Each row was made from one walk, in order. Every step used is in the known rows, and no mark comes twice. Write each row's walk.
Known rows:
n/q/g/l/m: [-19  10   0  14   5  11 -14   5 -24  32   5  22 -28  -3  18   0   4  -1
   0  13   7 -17  -7  -7   2  -2  -7   7  22   8  -1   4  16 -11 -20   8
  36   7]
n/m/y/e/z: [ -3  -7   7  -8   2 -18  -7   0 -13  28  -2  15 -25 -16  13   0  34 -15
  -3 -10 -20 -10  10  -9  -1  -3   0   5 -10  -5   0 -24 -21 -12 -29  24
   8   3]
g/l/m: [ -7  17  -5  14  16   6 -20   4 -20  14  -1  20 -23   5  13   4   5  -1
  -5   7   5  -2  -6  -6   5   5 -11   6  11  10  -7   8   1  -6 -21   7
  25   6]
n/q: [-14  -7   5  -2  -7  -5 -16   9 -11  22   8  15 -11  -6  18   9  -1  -2
  -3  10   7 -16  -6   1   9   1  -6 -11   0  -5   8  -4  -7  -8  -9   8
  20   4]
g/z/y: [  0  -7   3  -5 -21   1  11 -10 -14  -3  10  14 -15 -14 -20  14  45  -1
  -3  -1  10 -24  -7  -9   4  15   5  -6 -20   2  17  -9 -10  -2  -9  32
  -3  -7]
q/g/l/m/z: [ -7  13  -2   9   2   0  -9   4 -18  33  -5  10 -14  -1  16  -7  14   1
  -4  12  -3 -16  -9  -7 -12  -8  -2  10   7   1  -3  -1  11  -6 -21  13
  22   4]
l/m/y/e: [  2   1   3 -12  20  -5  -4   9 -12  18 -11   7 -16  -6  27  -6  24 -13
 -12   1 -16 -10   5  -7  -1  -7  -3  -6  -8  -3  -5  -8  -9 -10 -23  37
  21  11]
y/e/z: [ -1  -3   5 -21   0 -15  -7   7 -14  31  -5  15 -19  -7   4   4  24  -5
   7  -5  -9  -7  -3  -6   0  -1  -5  -3  -8  -4   2 -21 -24  -9 -32  21
   9  -1]
m/z/y/e/n: [ -2  -3  11 -14   5  -4  -8  -1 -16  18   2   7 -24  -3   2   4  25  -1
 -14  -3  -3  -1  -4  -5  21   0  -3 -10   1 -12   3 -18  -3   3 -28  33
   6 -15]
z/y/e: [ -1  -7   4 -20   3 -12   3   5 -19   4  -4   4 -15 -15   7   6  32  -8
  -4   4  -2  -8  -2  -6   6   9   1 -13   3 -11   4 -10 -20   3 -22  37
  13  -1]
q/n/m/l/g/y: [-25  -6   9 -16 -17  -6   5  11 -12   8  14  20 -32 -26 -12  26  24 -15
  -3  14   2 -24  -8 -15 -21  -6   6   7 -15  -1   9  -4   4 -13   0  21
 -16  16]
n/q/g/y: [-20  -2  15  -8 -25  12  10  10 -18  21   9  11 -21 -11   6  15  20  -4
   2  14  11 -36  -8 -16 -16   0   2  -7  -8  -6  13  -5  13 -13  -6  26
  11   5]
l/g/n/m/z: [-20 -14  -1   9 -12 -12  -7   3 -13  26   8  15  -7 -18   6  -8  10  -8
 -10   7 -12 -11  -7  -1  -6 -17   9   1 -22  -4   2  -8  -9   3 -23   9
   3   7]
m/l/g/z: [-22  -1   4 -17 -11   2  23   4  -6  21  13  19  -9 -22 -14  18  31   0
   4   9   5 -26 -12  -5 -13  -7  -4   6 -29   6  17 -11  -1  -9  -7  23
 -15  11]
m/y/e/n/q/g: [-23  -5  19 -10  -7   4   4   3 -18  44  11  12 -25 -15  18  -2  14  -1
  -2   7  -2 -24   3  -8   7 -17   2  -1   7 -11  13 -18  19 -12 -17  30
  24   1]
m/y/e: [  0   3   5 -16  15 -10   2  11  -9  15  -9   2  -5  -9  24   0  26  -8
  -8   3 -12  -8   8  -8  -3  -5  -3  -4 -11 -11   2 -15 -15  -8 -19  36
  12  12]
m/y/e/n: [ -4   6  14 -12  15   2  -8   2 -11  20   2   9 -21   1  16   4  16  -4
 -13  -4  -7   2   6  -7  18 -10  -8  -4 -10  -9   3 -20  -1  -5 -23  34
   7  -3]
z/y: [ -4  -4   6  -4 -13 -10  -3  -7 -15  -6   3   5 -14 -12 -10  10  28  -2
  -2   2   7 -14  -1  -3   4  12   4  -5  -4  -6   6  -5 -13   3  -5  20
   7  -5]
l/m/y/e/z: [  4  -4   5 -13   9 -12 -10   1 -10  33  -8  18 -27  -4  11  -5  32 -12
  -4 -10 -19 -14   5  -8  -2  -3  -5   2 -12  -1  -2 -20 -13 -16 -31  29
  13   3]
g/n: [-15  -2   0  -4 -10  -2 -11   5 -14  12   8  20  -5  -3 -11  -3  -5   3
   2  -1   4  -5  -4  -1   2  -4  -4  -1 -25   2  10  -2 -10  -9 -24  20
  12  -1]
q/z/y/e: [  4 -11   5 -19   1 -12  10   5 -10  13  -4   8 -25 -13   4   8  43  -8
  -7   1  -3 -15  -4  -2  11  11  -1 -13  -2  -6   5 -13 -16   2 -15  43
  10  -2]
l/g: [-18  -5  11   0  -7  -3   3  10  -8  23  -1   5  -7 -14   4  11   8  -1
   3  14  -2 -14  -6  -3  -4 -17   1   1 -16  -5   7  -8 -14   7 -11   4
  -5  14]
q/z: [  3   2   6  -2  -8  -4   8   5   0  22  -1  16 -19   1   2  11  22   4
  -1  -1   3 -19  -5   3   6   1  -8  -2 -18   2   5 -10  -8  -4   3  20
   4   3]
y/e: [ -3   2   4 -21   9  -7   0  17 -17  16  -7   6  -7  -6  17   6  17  -6
   0   6  -3   1  -5  -5   1  -3  -3 -13   0  -9  -1  -9 -23   0 -26  28
  15   6]
z/y/e/n/q: [-14 -13  11 -10   2  -1 -16   4 -16  25  13  16 -31  -8  14   9  11  -5
 -14   4   3 -10  -4  -1  31   4  -7 -16  11  -8   9 -14   1  -4 -20  26
  19 -11]
m/l/g/z/y: [-17 -11   5 -15 -17  -4  21  -8 -10   3  13  15 -20 -28 -25  17  47  -4
  -2   7   6 -32  -8  -5  -4   9   4   4 -19   4  19 -11   2   0  -5  32
 -11   2]
e/z/y: [  0  -9   8  -7 -17 -16  -8 -14 -12   7   4  13 -26 -13 -18   9  35  -5
   3  -8   0 -20   1  -6   3  14   3   3  -9  -3   6 -16 -15  -3 -15  18
   2 -10]
e/n: [-10   9  12  -1   1   4 -15   0 -14  17  10  12 -21   6  -2  10   1   5
  -3  -4   7   3  -6  -4  20  -8  -9  -4  -8  -4   2 -12  -2  -2 -17  12
   6 -12]
e/z: [ -2   1   8  -7 -10 -12 -11  -2 -10  26   0  15 -19  -4  -7   7  15  -1
   9  -8  -2 -11  -3  -4  -4  -1  -5   4 -15   0   3 -18 -20  -9 -22   7
   4  -4]
l/g/n/q/z/y: [-12 -28   6   0 -22  -8   4  -4  -1  21  12  22 -30 -18 -11   7  31  -2
 -11   3   2 -36  -4   4  18   8   2  -4 -15   0  18 -12   2   2  -3  30
   4  -1]
y/e/n/m: [-18  -1   6   2   4  -1 -13   1 -28  17  14  17 -31 -11  15   5  10 -15
  -9  -4  -4  12  -4  -7  23 -10   0  -9   4  -4  -7  -8 -12   2 -27  14
  14  -5]
m/n/q/z/y: [  5 -17   4  -6 -19 -13   1  -7   0  10   8  17 -35  -8  -7  17  31  -4
 -10   6   5 -37  -6   0  19  14   5   2  -7  -4  13 -15   4  -4  11  29
   5  -6]
z/y/e/n: [ -6  -2  13 -15   6   0  -8  -2 -18  12   6  11 -30  -5  -1   9  23  -3
  -9  -3   2   3  -2  -7  27   2  -4 -11   2  -8   3 -15  -4   3 -26  34
   8 -13]

Write each row's walk:
[-22   3  16 -27  11   7   4  11 -13  21   8  14 -32  -7   2  18  19  -8
  -8   5   1  -5  -8 -10   7  -5 -12  -7  -8  -6   6 -13  11  -6 -22  37
  -3  -1] => m/l/g/y/e/n
[ -3  -2   9 -11   9   0 -12  -3 -17  21   2  11 -33   0   4  -1  26  -7
 -18  -3  -6  -2  -7  -5  24  -2  -3 -11   2  -6  -2 -13   1   0 -29  35
  14 -16] => l/m/z/y/e/n
[-23 -12   6  -4 -12  -2  -3   8  -9  22   8  19  -7 -13 -11  -1  -1   1
   2   6  -2 -12  -7  -1   0 -15   0   2 -29   1  14  -5  -9   0 -25  13
   0   6] => l/g/n
[  0  -8   2 -22  -4  -3  13   4 -18   8   2  10 -16 -17  -3   9  47  -7
  -7   2  -1 -14  -7  -8   6  11   2 -14  -9  -4  11 -12 -19  -2 -24  44
   5  -3] => g/z/y/e
[-31   9  -2 -12   3 -21  -1   2 -19   1  15  21 -19 -25   0  12   8 -12
   5   3   5  -4  -5   2 -12   0  -5   4   8   0  -7  -2   2 -11  -3  11
  14  11] => n/m/l
[  1   1  -3   8  -1  -8 -11  -8 -15   7  -3   7 -20  -7   1   0  31  -4
 -14   6  -2 -18  -5  -4   0  14   2   4   7  -1   1  -2   3   1 -15  20
  15  -5] => g/l/m/z/y
[-17  -7   8   3   0  -3 -14  -6 -29   9  15  16 -34 -17   7   5  22 -17
 -13  -5  -2   8  -2  -8  27  -3   4  -9   7  -6  -4 -10 -11   6 -24  21
  13  -8] => z/y/e/n/m
[ -4 -11   1 -13   3 -17  -1   4 -21   8  -2   4 -18 -21  14  -1  36 -15
 -13   5 -11  -7  -4  -6   4   3   8 -13   5 -13  -1 -11 -19   4 -25  32
  13   0] => n/m/z/y/e
[  2  -5   3  -4 -12 -14  -3  -8 -11   3  -1   1  -8 -13  -4   4  31  -2
  -9   3  -2 -20  -5  -2  -3   9   7  -4  -8 -11   6  -9  -9   3 -10  20
   5  -7] => m/z/y
[-21  -5   5  10 -12  -8  -1  -7 -16  15  12  16 -16 -22   8 -10  17 -11
  -6  -3 -11 -18  14  -8  -8 -14  10  14 -19  -3   7 -10   3 -10 -12  24
  14  12] => q/g/n/m/y
[  3 -10   5 -11  -5 -24 -13  -1 -12  31   3  22 -32 -18   6   2  33 -14
  -3  -9 -19 -10   9 -12  -2  -7   7  10  -8  -3   4 -26 -23 -19 -27  24
   4   3] => q/n/m/y/e/z
[  4  -4  -3   3   0  -2  -9   6   1  32   6  28 -41   8  14  15   9  -2
 -10  11   3 -30 -11   0  20   5  -7  11   2   8   7  -9  14 -15   6  21
  15   4] => g/l/m/n/q/z
[-31   1   8 -18  -1 -13   9  10  -7  18   4  12  -9 -23  -1  15   6  -4
   8  14   1 -16  -8   2 -16 -12  -5   8  -9  -3   6  -6   2  -2  -4  10
  -5  18] => m/l/g
[-10 -11  13 -25 -13  -3   2  10 -16  40   3  18 -33 -13   5   8  33  -8
   3   1  -5 -26  -4 -14  -8   1  -1  -5  -5  -7  10 -22  -7 -16 -30  31
   9   0] => n/q/g/y/e/z
[-17  -7  11 -15 -18  18  17   3 -20  41  21  21 -24 -14   0   8  34   3
  -1   7   7 -26 -12 -12   8  -9   0  -6 -11   2  23 -20   8 -14 -22  37
  11  -4] => y/e/n/q/g/z
[ -4  13   7  -1  27   8 -15   1 -15  23   1  17 -31   5  21   3  16  -4
 -17  -3  -6   4   6 -10  23  -3 -14   4   6  -1  -1 -13   9  -8 -28  31
  15  -2] => g/l/m/y/e/n
[-11  -7   4 -11 -25  13  14   0 -15  34  18  24 -27  -9  -3   7  26   0
   0  13   5 -39 -17 -13  -2 -11   9   5 -14   7  18 -12  14 -20 -11  31
  13   0] => l/m/n/q/g/z
[-32  -3   9 -12 -10   0  11  10 -13   6  10  15 -23 -23  -3  23  24 -16
  -1  13   1 -22  -9 -12 -20  -1   0   0 -16  -1   5  -3   6  -6  -2  20
 -12  16] => n/m/l/g/y
[  0  15  -1  18  17   2 -14  -4  -9  12  -5  14 -18   1  21  -1  15  -5
 -12   2  -7 -14  11  -8  -2   2  -7  15  -3   5   0  -2   8 -12 -10  19
  17  13] => g/l/m/y
[-38  -3   9  -8   0 -11   1   3 -14  21  15  18 -25 -27  -2  15   7 -10
   1   8  -1  -8  -6   0  -1 -18  -3   7  -1   0   1  -9   7   1  -7   5
  -3  12] => e/n/m/l/g
[-32   8   4 -21  10  -7   0   4 -22   5  18  23 -35 -20   0  15  17 -16
  -4   1   5  -1  -4  -5  -1   2  -9  -2   7  -3  -5  -7  12 -12 -11  29
   8   2] => g/y/e/n/m/l
[-25  -6   6 -26   5  -4  12  20 -17  14   2  12 -23 -24  13  17  29 -21
  -5  14  -6 -13  -7 -13 -11  -1  -2  -8  -6  -6   2  -7  -5  -2 -19  34
  -1  17] => n/m/l/g/y/e
[-32  -7   6 -10 -10 -21   0   6 -12  19  16  21 -26 -34  -6  16  11 -10
   4  14  -3 -13  -7  -3 -12 -18   7  13  -1   0   5  -7  -2  -8  -4   4
  -6  19] => q/n/m/l/g
[ -1  -5  -1   6 -18 -22 -16   1 -16  21   8  13 -16 -17   7   2  16  -7
 -10   5 -10  -6  -6  -6  -8 -15  15   5  -6  -7   1  -9 -17  -9 -12   5
   3   3] => q/n/m/z
[-11   2  12 -26  -6   6  16  19 -22  19  -4   5 -18 -11  12  10  32  -9
   2  12   1 -17  -7 -18 -13  -3   1 -12  -5 -11   7  -9  -4  -7 -23  43
   9   8] => q/g/y/e
[  1  -4   9 -23  -3  -6  -2  10 -12  26  -5  13 -26  -5   0  11  33 -10
   4  -5  -7 -14  -4 -14  -7   6  -5  -7 -15  -5   4 -19 -19 -12 -32  32
  -1  -1] => g/y/e/z
[  2  -8   1 -18   7 -12  -1   5 -16  14  -9   4 -17 -10  13  -5  36 -11
 -13   5 -10 -11  -7  -4   3   4   4 -14   3  -9  -1  -7 -12   0 -27  38
  18  -2] => l/m/z/y/e
[-17  -2   9  -2   1   6 -11   4 -27  12  14  16 -35 -10  12  11  17 -18
 -13  -2  -2   6  -3 -13  17  -4   1 -12  -2  -3  -5  -8  -7   0 -24  22
   8  -5] => g/y/e/n/m
[-10   2   4  14  -3 -11  -8  -6 -12   4   4   9 -12 -15  19   0  21 -15
 -10  -2 -11 -12  14  -7  -2  -8   6   7 -16  -5   0 -10  -7  -6  -4  13
   8  12] => n/m/y
[-12  -6   7  -4 -17  11  19   5  -7  24   9  14  -8 -14  -8  16  31   2
   0   9   3 -24 -12  -9  -3 -11   1   0 -35   6  19 -11 -13  -1 -13  18
 -14   8] => l/g/z
[ -3   6  11  -8  20   4 -11   1 -12  24   1  13 -28   5  17  -1  16  -7
 -16  -6 -11   0   3  -7  21 -11  -8  -5  -7  -3  -2 -14   4  -7 -26  35
  14  -5] => l/m/y/e/n
[  2 -16   1 -16  -7 -23  -6   4 -20  11   2  10 -25 -24   6   2  37 -13
 -12   5 -12  -8  -4  -9   3   1  15  -9   5 -12   4 -13 -19  -4 -24  32
   9  -1] => q/n/m/z/y/e
[-12  -9   9  -3  12   3 -23   4 -11  33   9  19 -32   1  26   1   7  -9
 -20   3  -5 -11   1  -3  28  -6 -10 -13   3  -3   3 -12   8 -13 -21  28
  25  -3] => l/m/y/e/n/q
[-35  -7   3 -16  -6 -10   2   8  -7  19  13  24  -7 -20 -16   1  -3   1
   5   7   1 -14  -7   2  -8 -12  -4   7 -23   2  13  -5   4  -7 -20  20
   1  12] => m/l/g/n
[ -2  -9  11  -4   3  -2  -1   3   2  40   7  21 -34   1  21   7  24  -2
 -18  -3  -5 -24   3   3  27   0 -12  -6 -10  -3  11 -21   8 -11  -3  36
  10  -2] => m/y/e/n/q/z
[-10  -1   4   2   3  -8 -12   4 -19  24   5   8 -17 -10  18  -2  15 -11
 -15   0 -11   3  -6  -4   9 -13   3  -7  -3 -10  -6 -13  -8   2 -26  15
   9  -4] => y/e/n/m/z
[ -8  -9   6   8 -13 -12 -10 -15 -18   4   9   8 -24 -17  -3   3  31 -10
 -16  -2  -3 -12  -3  -4  10   5  10  -3  -3  -9   1 -11  -4   6 -12  18
   4 -11] => e/n/m/z/y
[-36   3  -5 -13  -2 -18  -5   1 -20   1  21  29 -19 -25  -8   4   2 -11
   5   1   4  -5  -4   3 -10   0  -5   5  -1   3  -1  -1   5 -13 -11  18
  15   7] => g/n/m/l
[ -4   1   7 -25   4   3   5  21 -16   8  -7   7 -15  -5  14  13  26 -11
  -5   8  -1  -9  -7 -14  -6   5  -5 -19 -10  -8   4  -6 -14  -6 -23  40
   5   7] => g/y/e
[ -5 -11   9  -6   0   1  -3   8  -2  40   8  23 -35   2  15  10  19   0
 -13  -1   2 -19  -5   4  30   0 -14 -12  -5  -1   9 -17   4  -8  -7  30
  14  -6] => y/e/n/q/z
[ -5 -15   5 -22  -4  -1  16   5 -15  15   1   7 -16 -22  -1  11  48  -8
  -8   7  -4 -18  -7 -10   5   4   5 -11 -13  -4  15 -15 -18   4 -25  43
  -3   3] => l/g/z/y/e
[-24  -8  12   1  -1   6  -6   5 -25  20  14  15 -35 -16  13  12  19 -20
 -13   2  -6   3  -5 -14  16 -12   2  -9  -3  -5  -2  -9  -6   4 -25  19
   0   1] => l/g/y/e/n/m
[-25  -3  13  -6 -22   1   3   7 -21  35  11  11 -15 -17  12   3   6   3
   9  13   7 -28  -7  -5  -5 -13   4  -2   6  -8  12  -9   7  -8 -10  13
  25   7] => n/q/g
